Each row comes from the steps of one path. Every step used is in the known rows, and no mark comes twice. Write the path behind each row, first mark first.
Known rows:
didan/karu/firuki: [ 38.2  12.7   1.5 -11.7  13.3  -1.5  -3.8 -14.7   0.7  26.6  12.2  27.1
  17.6  11.4 -15.4 -23.3 -13.7  -5.9 -17.2  22.3]
firuki/karu: [ 10.7  -5.0  21.6 -17.7 -19.3 -25.7  13.2  13.1  28.2  -5.0  23.5   2.5
 -17.9  18.3   6.1 -22.7  14.8 -20.9  31.1  -5.0]
karu/firuki/povik: [ 39.6  11.4  13.7  -8.4 -14.6 -13.1   0.9 -20.6  21.1   7.9  13.0  22.1
  23.0  -4.2 -20.1   5.4  -4.2 -29.4   9.0  16.7]
didan/ratab/feba/karu/firuki: [ 35.0  23.8   8.8   5.6  32.1   9.2   9.4   7.2  -7.1  10.7  16.7  24.1
   5.6   9.7 -28.0  -7.4 -18.0 -24.8 -49.6  53.8]
ratab/didan/karu: [ 31.8   8.5  10.4 -41.0   4.7 -32.6   4.6 -15.2  -4.7  27.0   8.3   0.5
  22.1  21.0 -19.3 -33.2   2.7  -9.8  -1.3  23.5]
feba/povik/didan/karu/firuki/ratab: [ 23.3 -34.3 -18.9  -1.4   5.8 -12.1  -5.2 -29.1  -4.5  29.4  10.8 -26.9
 -10.8  -4.5  11.6 -46.6  -0.5   1.5  12.2  35.1]
firuki/povik/didan: [ 10.4 -15.8   2.0 -17.5 -29.5 -26.7  -1.4 -16.7  18.1   3.3  -2.6   6.5
 -12.8  -1.9 -12.3 -15.1  36.9 -30.7  53.2   9.5]
povik/feba: [ 20.3  -1.8  19.6 -14.0 -10.2  -7.8  -1.7  18.9   0.8  38.1  13.8 -17.2
  -3.1  -7.7  -9.6 -28.9  16.5 -30.8  13.4  17.5]
feba/karu/firuki/povik/didan/ratab: [ 18.6   8.7   0.3  -2.1  13.9  -4.8  22.4  -6.6   1.2   6.5   3.0  10.1
   1.9 -12.8 -16.5  -0.9  15.4 -17.1  15.7  37.3]
povik/feba/karu/firuki/ratab/didan: [ 36.7   0.9  34.5 -17.0  18.5 -21.3  25.5  16.6 -17.7  58.8  30.6 -34.9
  50.6 -10.9 -17.7 -10.6 -21.7 -13.4  20.0  54.3]
feba/povik/didan/karu/firuki: [ 20.8  -7.5 -11.9  -0.4  14.0  -5.5 -13.9 -35.2  -4.8  33.3   7.6  -0.5
  -7.2  -5.5   4.9 -36.4  21.7   8.5  -7.3  20.4]
karu/firuki: [ 32.0  12.8  15.1  -9.2  -9.5 -18.2   4.9  -3.4   6.1  18.4  19.3  14.6
   4.1   7.4 -14.5 -10.4  -4.0 -12.5  -0.2  23.3]
feba/karu/firuki: [ 25.1  12.1  14.7  -9.5  16.3  -5.2  12.4   8.5  -2.1  30.0  20.7  24.1
  26.5  -3.9 -27.6  -2.7  -4.6 -12.5  -0.5  32.3]
feba/karu/firuki/ratab: [ 26.2 -12.8  10.6 -11.0   9.8 -11.2  23.5  13.8  -2.5  24.0  23.2  -3.0
  21.4   0.0 -20.5 -13.4 -23.8 -18.8  18.0  47.0]
firuki/povik/didan/ratab/feba: [ 21.7  -4.8  -2.3  -1.6 -13.7 -11.3  -4.2 -17.7   9.9 -15.0  -6.0   5.3
 -32.9  11.6 -14.7 -17.6  25.2 -41.1   4.2  28.2]
ratab/didan/karu/firuki/povik: [ 54.6  24.0  14.1 -29.1  10.1 -23.9  -1.1 -41.0   8.9  24.7  10.2  23.3
  55.7   7.5 -23.6  -2.3 -12.4 -12.0  -5.7  25.1]
povik/didan/karu/firuki: [ 21.8  -0.7  -0.7  -6.1   8.6  -9.6  -5.9 -18.0  -8.9  28.8   8.5  25.2
  -2.3  11.3 -11.1 -28.7  14.2   6.9  14.6  20.1]
firuki/ratab/didan: [ 27.6 -15.2  19.4 -39.2 -25.1 -52.7  23.1  -1.6   3.7  13.6  15.0 -43.6
   4.6  19.1  -7.9 -27.5  -7.0 -19.7  35.8  41.4]
firuki/povik: [ 24.6  -2.5   6.2 -23.5 -23.7 -19.6   0.2 -10.8  24.4   2.2   4.4   8.8
   8.5  -0.5 -19.9  -9.0  10.7 -43.7  22.7  10.9]
povik/didan/ratab: [  2.8  -5.7  -0.1 -14.2 -16.6 -22.7  20.2   4.9  -3.1   0.4  -2.8 -22.1
 -55.0  12.7   2.8 -37.5  31.9 -13.5  21.5  29.4]
didan/karu/firuki/ratab: [ 41.8 -14.4  -0.5 -13.2   4.3  -9.8   5.9  -5.5   0.5  22.4  14.8   0.9
  14.3  11.9  -7.4 -34.2 -30.5 -12.4   0.7  37.9]

Which path is each row?
[ 28.4 -12.2  19.4  -1.6  16.8   4.9  16.4  26.2  -8.8  51.3  27.2 -20.5
  33.6 -19.8 -16.5 -16.9 -19.4 -24.9  18.4  47.8] : povik/feba/karu/firuki/ratab
[ 11.2  -4.0   1.0  -1.2  -8.6 -13.9   1.0  -2.1  -5.7  -4.6   1.3  -1.4
 -49.9  22.1  -9.8 -34.4  24.6 -22.7  -3.0  35.2] : povik/didan/ratab/feba
[ 13.0  -3.5  17.2 -15.9  16.1   4.6   4.1  30.9  -6.2  48.5  16.8  -7.3
  19.8 -16.8 -24.0 -22.5  16.4 -32.6  14.8  26.5] : povik/feba/karu
[ 18.0 -17.6  -9.4 -21.0  -5.8 -10.0 -11.4 -25.5  11.2  11.4  -5.2  21.5
  -0.1   1.4 -15.4 -28.3  29.6 -24.1  38.3   9.6] : firuki/povik/didan/karu
[ 24.2 -25.9  -5.1  -7.6  -0.2 -13.5   4.7 -11.6  -6.9  23.5  10.8  -2.5
  -7.5  12.9  -3.0 -38.4  -7.9   1.9  32.9  38.2] : povik/didan/karu/firuki/ratab
[  0.2 -22.0  -7.6 -10.8 -17.7 -24.2  -6.1 -18.8   4.9  19.2   4.9 -26.7
 -37.0  -8.1   6.5 -37.3  43.1 -10.1  23.5  16.1] : feba/povik/didan
[ 26.2  10.5   3.2  -1.0 -12.8 -16.0  15.8 -17.6  11.2  -4.1   0.6   0.2
 -20.8  -0.3  -2.6  -7.5  17.1 -17.5  15.7  26.4] : karu/firuki/povik/didan/ratab
[  1.3 -12.8 -13.2  -8.5 -10.4 -20.6   8.9  -9.6   1.6   4.1  -3.1 -45.1
 -58.6  -5.7  16.3 -45.0  39.0 -10.2  -2.2  28.6] : feba/povik/didan/ratab
[ 30.2  -6.7 -13.8  13.3  21.4   6.5 -33.6 -43.4  -7.7  30.1  10.3  21.6
  -2.1   4.3  -7.8 -32.4  11.8  -2.1 -31.3  27.0] : ratab/feba/povik/didan/karu/firuki
[ 40.1 -19.3  -1.3  10.4  -2.4  -9.6 -12.5 -24.6   8.3  14.4  21.4 -21.2
  -0.6   3.6  -4.6 -22.1 -27.1 -28.6 -28.3  46.7] : karu/firuki/ratab/feba/povik
[ 26.8 -27.1   5.0 -11.2 -17.7 -17.2  -3.4  -1.3   5.8   2.4  14.1 -10.1
 -10.7  22.9 -19.0 -31.1 -17.2 -43.0   9.6  40.0] : firuki/ratab/feba
[ 33.0  11.6   9.9  -9.7  13.3  -2.3   7.2  -7.7  14.6  19.0  15.7  34.0
  45.8 -13.1 -33.3  12.1  -5.7 -32.2   8.4  25.6] : feba/karu/firuki/povik
[  8.9 -22.8  -8.5   3.1 -10.3 -13.7 -25.1 -27.2   3.6  15.3   6.9  -8.6
 -31.6   3.7  -6.3 -34.2  35.1 -21.0  -2.0  23.2] : ratab/feba/povik/didan
[ 23.2  -0.1   9.5  -3.6 -19.8 -21.7  -0.8 -25.7  14.1  11.3   8.1  19.3
   1.9  -4.4 -12.9   0.1  21.7 -16.4  41.9  16.1] : karu/firuki/povik/didan
[ 23.9 -30.3  -5.4  16.0  -8.9 -16.7 -13.3 -30.1  -0.7  16.5  17.7 -24.2
 -19.9   1.9   1.1 -27.6  -1.2 -15.4   4.4  43.7] : karu/firuki/ratab/feba/povik/didan
[ 33.4  11.8   3.1  11.4  -4.5  -6.4  -3.1 -25.3   7.8  -7.4   3.4  20.4
 -17.4  10.2 -14.7  -4.0   5.8 -28.4  -8.9  36.1] : karu/firuki/povik/didan/ratab/feba
[ 43.4  11.7  11.0   3.5  22.5   8.7 -11.0 -18.8  12.3  16.2  17.6  51.6
  48.2  -2.6 -46.7  16.1 -14.8 -41.3 -16.4  31.9] : ratab/feba/karu/firuki/povik
[ 21.8 -28.2   4.3 -11.2  10.0  -6.6   3.8  14.1  -0.9  14.8  18.1   2.6
  11.4  13.1 -32.0 -24.1 -16.9 -44.5   9.3  50.1] : firuki/ratab/feba/karu
[ 32.9  12.4  14.1   5.0  26.9   6.0  -7.9  -0.4  -6.0  25.1  25.3  42.8
  31.4   7.6 -40.7   0.3 -13.1 -24.2 -25.5  38.6] : ratab/feba/karu/firuki
[ 45.8  11.5  -0.3 -14.4   7.6   0.5  -9.7 -27.2  16.5  15.9   7.4  37.1
  36.5  -0.8 -21.5  -8.3 -12.1 -26.1  -7.9  15.1] : didan/karu/firuki/povik
[ 48.9 -13.0  -1.8  -0.1  13.9   1.5 -13.8 -17.0  -2.2  17.4  17.6  20.9
  18.2  24.3 -20.9 -28.6 -40.5 -23.6 -22.4  44.8] : didan/karu/firuki/ratab/feba
[ 32.8 -24.4  -3.7   6.0   7.6  -3.9 -14.0 -21.7 -10.3  19.9  14.8  15.3
  -1.6  23.8 -13.8 -33.9 -13.8  -9.9   9.2  41.9] : povik/didan/karu/firuki/ratab/feba
[  5.6  -5.3  -0.3  -2.6  19.0  -0.9   8.3  11.7 -14.4   4.5   4.1   6.5
 -27.8  12.3 -23.4 -27.3  24.8 -25.0  -3.8  45.3] : povik/didan/ratab/feba/karu
[ 32.7 -11.7  12.4 -10.1 -19.0 -23.6  15.6  -0.1   5.8  14.9  19.6 -14.7
   0.9   9.7  -5.2 -20.3 -24.6 -19.2  19.5  38.2] : karu/firuki/ratab
